What can hang from each mark:
F: B N
N: T
T: B N
G: L
B: F K T
K: B L
L: G K

Known rows, with every way that one mark hangs from another:
T{B{F}}: [-1.19  0.99 -0.38  3.12  1.09 -0.73  2.40 -1.91 -3.37 -0.25  1.31  0.99
 -0.66 -1.79  1.87  0.67  0.58  0.21  0.20 -0.31 -0.27  0.21]
G{L{K{B{F{N}}}}}: [ 0.14  1.26 -3.22  4.57  1.56 -0.93  1.84 -4.17 -1.50  0.84  0.25  1.81
 -0.40 -2.38 -1.30  0.40  0.18 -1.98 -0.79 -1.95  0.67 -2.23]
G{L}: [-0.46  1.00 -2.57  1.95  0.60  0.09  2.92 -3.36 -2.42 -0.47  0.35  1.55
 -0.42 -3.61  0.76  0.72 -0.21 -1.46  0.59 -0.34  0.76 -1.84]
F{B{K{L} T} N}: [-1.94  0.69  1.45  2.98 -0.36  0.10  2.68 -1.40 -1.70  1.55 -1.04  0.49
 -0.24 -1.39  0.50  0.45 -1.29  1.15  0.91  0.30 -0.69  0.45]
K{B{F T{N}} L}: [ 0.01  0.61  1.18  3.84  0.64 -1.90  0.54 -3.19 -1.95  1.47  0.22  2.51
 -0.33 -1.63 -0.91  0.26  0.58 -2.31 -0.20  0.02 -0.19 -0.41]
K{B{F} L}: [ 0.50  0.64 -1.01  2.79  0.72 -1.04  1.64 -1.70 -2.73  0.36  0.07  1.20
 -0.07 -2.34 -0.45  0.88  1.05 -2.75  0.56 -0.61 -0.20 -0.96]
F{B}: [-2.55  0.65 -1.10  1.25  0.21  0.00  3.20 -2.95 -2.65  0.12  0.60  0.41
 -0.59 -3.35  0.72  1.40 -0.79 -0.63  1.26  0.63  0.05 -0.94]
N{T{B{F K}}}: [-0.24  1.49  1.01  3.63  0.62 -0.58  2.75 -0.72 -3.64 -0.31 -0.23 -0.10
 -0.50 -0.63  1.35  0.82 -1.02  0.97 -0.96  0.41 -0.53  2.01]
B{F K{L} T}: [-0.55  0.69  0.85  2.74 -0.15 -0.77  2.11 -1.13 -2.74  0.91 -0.40  1.10
 -0.11 -0.62  1.43  0.29  0.29 -0.67  0.83 -0.38 -1.12  0.80]
N{T{B{K{L}}}}: [ 0.63  1.74  1.72  2.08  0.36  0.05  2.88  0.61 -3.57 -0.59 -0.92 -0.55
 -0.22 -1.54  1.05  0.83 -2.05  0.94 -1.36  0.66 -0.31  1.91]
T{B{F K{L}} N}: [ 0.35  1.12  3.08  2.76  0.40 -1.17  1.51 -0.19 -3.89 -0.11 -1.14  0.34
 -0.57  0.23  1.16  0.98 -0.73 -0.58 -0.37  0.30 -1.35  3.17]
B{F{N} K{L} T}: [-0.53  0.61  1.10  4.29 -0.25 -0.75  1.91 -0.94 -1.81  1.63 -1.34  1.08
  0.00 -0.68  1.08  0.03  0.16  0.61  0.71 -0.91 -1.07  1.10]
B{K T{N}}: [-0.35  0.45  2.72  2.35 -0.12 -0.50  1.78 -4.39 -2.13  0.75  0.15  1.84
 -0.38 -1.60 -0.29  0.96 -1.80 -0.88  1.14  0.59 -0.17  0.48]
G{L{K{B}}}: [ 0.50  1.39 -3.20  2.35  1.64 -0.27  2.23 -4.55 -2.00 -0.08  1.21  1.73
 -0.39 -3.17 -1.45  0.74 -0.86 -3.05 -0.48 -1.18  1.15 -3.10]
B{F K T{N}}: [-0.94  0.39  2.24  3.76 -0.08 -1.35  1.48 -3.97 -2.38  1.17 -0.06  1.96
 -0.51 -0.41  0.42  0.67 -0.38 -0.96  0.98  0.17 -0.83  1.28]
G{L{K{B{F}}}}: [ 0.10  1.36 -3.46  3.31  1.62 -0.92  2.00 -4.20 -2.24  0.28  0.95  1.86
 -0.49 -2.24 -0.99  0.59  0.27 -3.08 -0.64 -1.44  0.68 -2.47]
T{B{F} N}: [-0.92  0.92  1.32  3.58  0.86 -1.47  1.47 -2.74 -3.15  0.06  0.39  1.43
 -0.88 -1.41  1.08  0.81 -0.08 -0.25 -0.50  0.07 -0.41  1.55]
K{B{T} L}: [ 0.30  0.72 -0.03  2.19  0.78 -0.45  1.62 -2.84 -1.85  0.84  1.14  2.07
 -0.04 -2.98 -0.96  0.36 -0.07 -1.91  0.56 -0.05  0.53 -2.29]
L{K{B{T}}}: [-0.15  0.95 -1.31  2.66  1.48 -0.67  1.76 -5.32 -1.37  1.06  2.23  2.13
 -0.28 -3.16 -1.82  0.61 -1.09 -2.19 -0.06 -1.09  1.05 -3.18]
K{L{G}}: [ 0.39  0.58 -1.11  0.02 -0.03 -0.18  2.07  0.79 -3.15 -0.24 -1.91  0.27
 -0.03 -4.19  0.50  0.54  0.85 -0.68  0.95 -0.90 -0.32 -0.64]
N{T{B}}: [-0.51  1.55  0.12  2.77  0.81 -0.21  2.88 -1.58 -2.89 -0.42  0.42  0.41
 -0.53 -2.99  1.02  0.74 -1.57  1.26 -1.38  0.44  0.49  0.40]

Rows:
[ 0.97  0.40  1.11  1.80  0.58 -1.20  0.31 -1.83 -2.26  1.06 -0.70  2.30
 -0.22 -2.86 -1.89  0.08  0.87 -1.66  0.32  0.00  0.10 -1.28] -> K{B{T{N}} L{G}}
[-0.03  0.31 -1.18  4.76  0.80 -0.98  1.69 -3.98 -1.63  1.04  0.47  1.74
 -0.19 -2.46 -1.15  0.88  0.88 -1.47  1.06 -1.00  0.28 -1.45] -> K{B{F{N}}}
[-0.17  0.83  0.42  4.79 -0.23 -0.62  2.64 -1.55 -2.07  0.81 -2.00 -0.01
 -0.12 -1.27  0.38  0.90 -0.82  0.70  0.06 -0.66 -0.74  1.94] -> B{F{N{T}} K}
[-1.90  0.37 -0.80  5.17  0.29 -1.08  1.94 -3.59 -0.99  1.86  0.44  2.26
 -0.34 -2.54  0.91 -0.13  0.75  1.01  0.57 -1.04 -0.03 -0.73] -> B{F{N} T}
[ 0.65  1.52  1.64  3.60  0.17  0.15  2.66  0.49 -2.34  0.29 -2.00 -0.40
 -0.11 -1.85  0.54  0.57 -2.11  2.12 -1.32 -0.11 -0.26  2.04] -> F{N{T{B{K{L}}}}}
[-0.59  0.29  0.72  4.49  0.92 -1.81  0.75 -5.52 -1.81  1.44  1.57  3.13
 -0.55 -1.77 -1.32  0.49  0.61 -2.26  0.50  0.13  0.25 -1.15] -> K{B{F T{N}}}
[-0.15  0.67 -0.42  3.52  0.81 -1.26  1.30 -2.53 -2.14  1.20  1.02  2.19
 -0.14 -1.95 -0.32  0.12  1.24 -1.97  0.32 -0.39 -0.07 -1.47] -> K{B{F T} L}
[-0.45  1.36 -3.09  3.96  1.68 -1.12  1.68 -4.83 -1.72  0.90  1.75  2.66
 -0.55 -1.99 -0.81 -0.04  0.42 -2.42 -0.88 -1.25  0.80 -3.00] -> G{L{K{B{F T}}}}
[ 0.92  0.73 -2.31  1.05  1.32 -0.58  1.49 -2.71 -2.63  0.29  0.13  0.99
 -0.18 -3.79 -2.47  0.85  0.47 -2.21  0.54 -1.68  0.54 -2.83] -> L{G K{B}}
[-2.49  0.49  1.03  3.43 -0.10  0.11  2.82 -3.36 -1.54  1.59 -0.02  0.89
 -0.42 -1.54  0.16  0.76 -1.43  1.28  1.45  0.43 -0.36 -0.15] -> F{B{K T} N}
[ 0.55  0.62 -2.44  3.38  1.26 -1.27  1.04 -2.23 -2.04  1.17 -0.83  1.09
 -0.21 -2.80 -2.20  0.42  1.42 -1.14  0.21 -2.45  0.02 -1.92] -> L{G K{B{F{N}}}}
[-2.37  0.54  2.46  2.16 -0.10 -0.44  2.25 -4.15 -2.51  0.95  0.41  1.19
 -0.73 -1.15 -0.01  1.09 -1.78 -0.53  1.17  1.41 -0.52  0.56] -> F{B{K T{N}}}
[-0.16  0.51  0.60  2.03 -0.08 -0.91  1.62  0.54 -3.30  0.89 -1.43  0.89
 -0.10 -0.78  1.08 -0.04  1.56 -0.18  1.18 -0.67 -1.41  0.64] -> B{F K{L{G}} T}
[ 0.67  0.52 -0.05  1.14 -0.25 -0.66  2.03  1.45 -3.99 -0.06 -2.49 -0.25
 -0.01 -1.16  0.84  0.76  1.49 -1.02  1.47 -0.94 -1.53  1.29] -> B{F K{L{G}}}
[ 0.79  1.17  3.53  1.48  0.32 -0.39  1.77 -0.72 -3.61 -0.44 -0.95  0.29
 -0.46 -0.85  0.50  1.14 -2.01 -0.54 -0.22  0.62 -0.70  2.47] -> T{B{K{L}} N}
[ 1.05  0.42 -1.41  1.85  0.72 -1.17  1.12  0.03 -3.29  0.38 -1.06  1.03
 -0.05 -2.49 -0.93  0.47  2.59 -2.17  0.82 -0.94 -0.51 -1.10] -> K{B{F} L{G}}
[-0.03  0.93 -2.25  3.07  1.42 -1.12  1.83 -4.21 -2.19  0.58  1.24  1.26
 -0.30 -2.63 -1.37  1.03 -0.15 -2.89 -0.08 -1.59  0.37 -2.00] -> L{K{B{F}}}
[ 0.98  1.08  1.47  0.47  0.53  0.20  2.24  1.62 -4.35 -0.71 -0.99 -0.32
 -0.23 -1.29  1.00  0.75 -0.09  0.41  0.73 -0.19 -0.85  0.91] -> T{B{K{L{G}}}}
[ 0.37  0.56  1.04  0.63 -0.21 -0.05  1.94 -0.06 -2.99  0.47 -1.22  0.77
  0.02 -1.96  0.35  0.19  0.21 -0.11  1.39 -0.28 -0.71 -0.23] -> B{K{L{G}} T}
[-0.05  0.76  1.36  1.37 -0.18  0.12  2.43 -1.43 -2.52  0.54 -0.21  0.93
  0.04 -1.81  0.76  0.60 -1.23 -0.63  1.02  0.02 -0.45 -0.13] -> B{K{L} T}
[-1.08  0.37  0.83  4.88  0.01 -0.69  2.09 -3.10 -1.68  1.62 -0.10  1.55
 -0.19 -0.78  0.62  0.34  0.15  0.77  1.34 -0.78 -0.69  0.44] -> B{F{N} K T}
[ 0.36  1.06  0.74  4.18 -0.49 -0.66  2.50  0.59 -2.28  0.80 -3.09 -0.45
  0.10 -1.20  0.79  0.65 -0.82  0.70 -0.57 -0.75 -1.14  2.58] -> B{F{N{T}} K{L}}
[-0.12  0.59 -0.26  4.77  0.64 -1.23  1.12 -2.41 -1.25  1.87  0.18  2.16
 -0.06 -1.97 -0.63 -0.15  1.11 -0.82  0.16 -0.90 -0.03 -1.33] -> K{B{F{N} T} L}
[ 0.74  0.41  0.18  2.68 -0.34 -0.63  1.82  1.56 -3.04  0.71 -3.43 -0.24
  0.12 -1.20  0.50  0.47  1.32  0.27  1.23 -1.50 -1.55  1.59] -> B{F{N} K{L{G}}}
[ 0.34  0.44 -0.77  2.66  0.82 -1.42  0.72 -0.75 -2.69  1.23 -0.20  1.98
 -0.15 -2.05 -0.73 -0.25  2.65 -1.31  0.63 -0.75 -0.40 -1.71] -> K{B{F T} L{G}}
[ 0.21  1.69  1.34  3.11  0.39 -0.60  2.63  0.90 -3.80 -0.27 -1.10 -0.43
 -0.32 -0.58  1.70  0.57 -0.97  0.93 -1.53  0.34 -0.85  2.59] -> N{T{B{F K{L}}}}
[-0.96  0.85 -1.18  5.09  0.05 -1.04  2.47 -2.02 -1.56  0.99 -1.52  0.71
 -0.27 -2.99  0.65  0.56 -0.14  1.02 -0.66 -0.90 -0.07  0.81] -> B{F{N{T}}}
[ 0.14  1.26 -1.82  4.95  1.20 -1.28  1.81 -3.56 -1.26  1.35 -0.20  0.97
 -0.22 -2.64 -1.91  0.68 -0.83 -1.05 -1.47 -1.65  0.49 -0.92] -> L{K{B{F{N{T}}}}}
[-0.04  1.40 -2.74  2.95  1.71 -0.51  1.94 -5.25 -1.54  0.66  1.84  2.59
 -0.46 -2.92 -1.39  0.22 -0.54 -2.35 -0.71 -1.05  1.30 -3.54] -> G{L{K{B{T}}}}
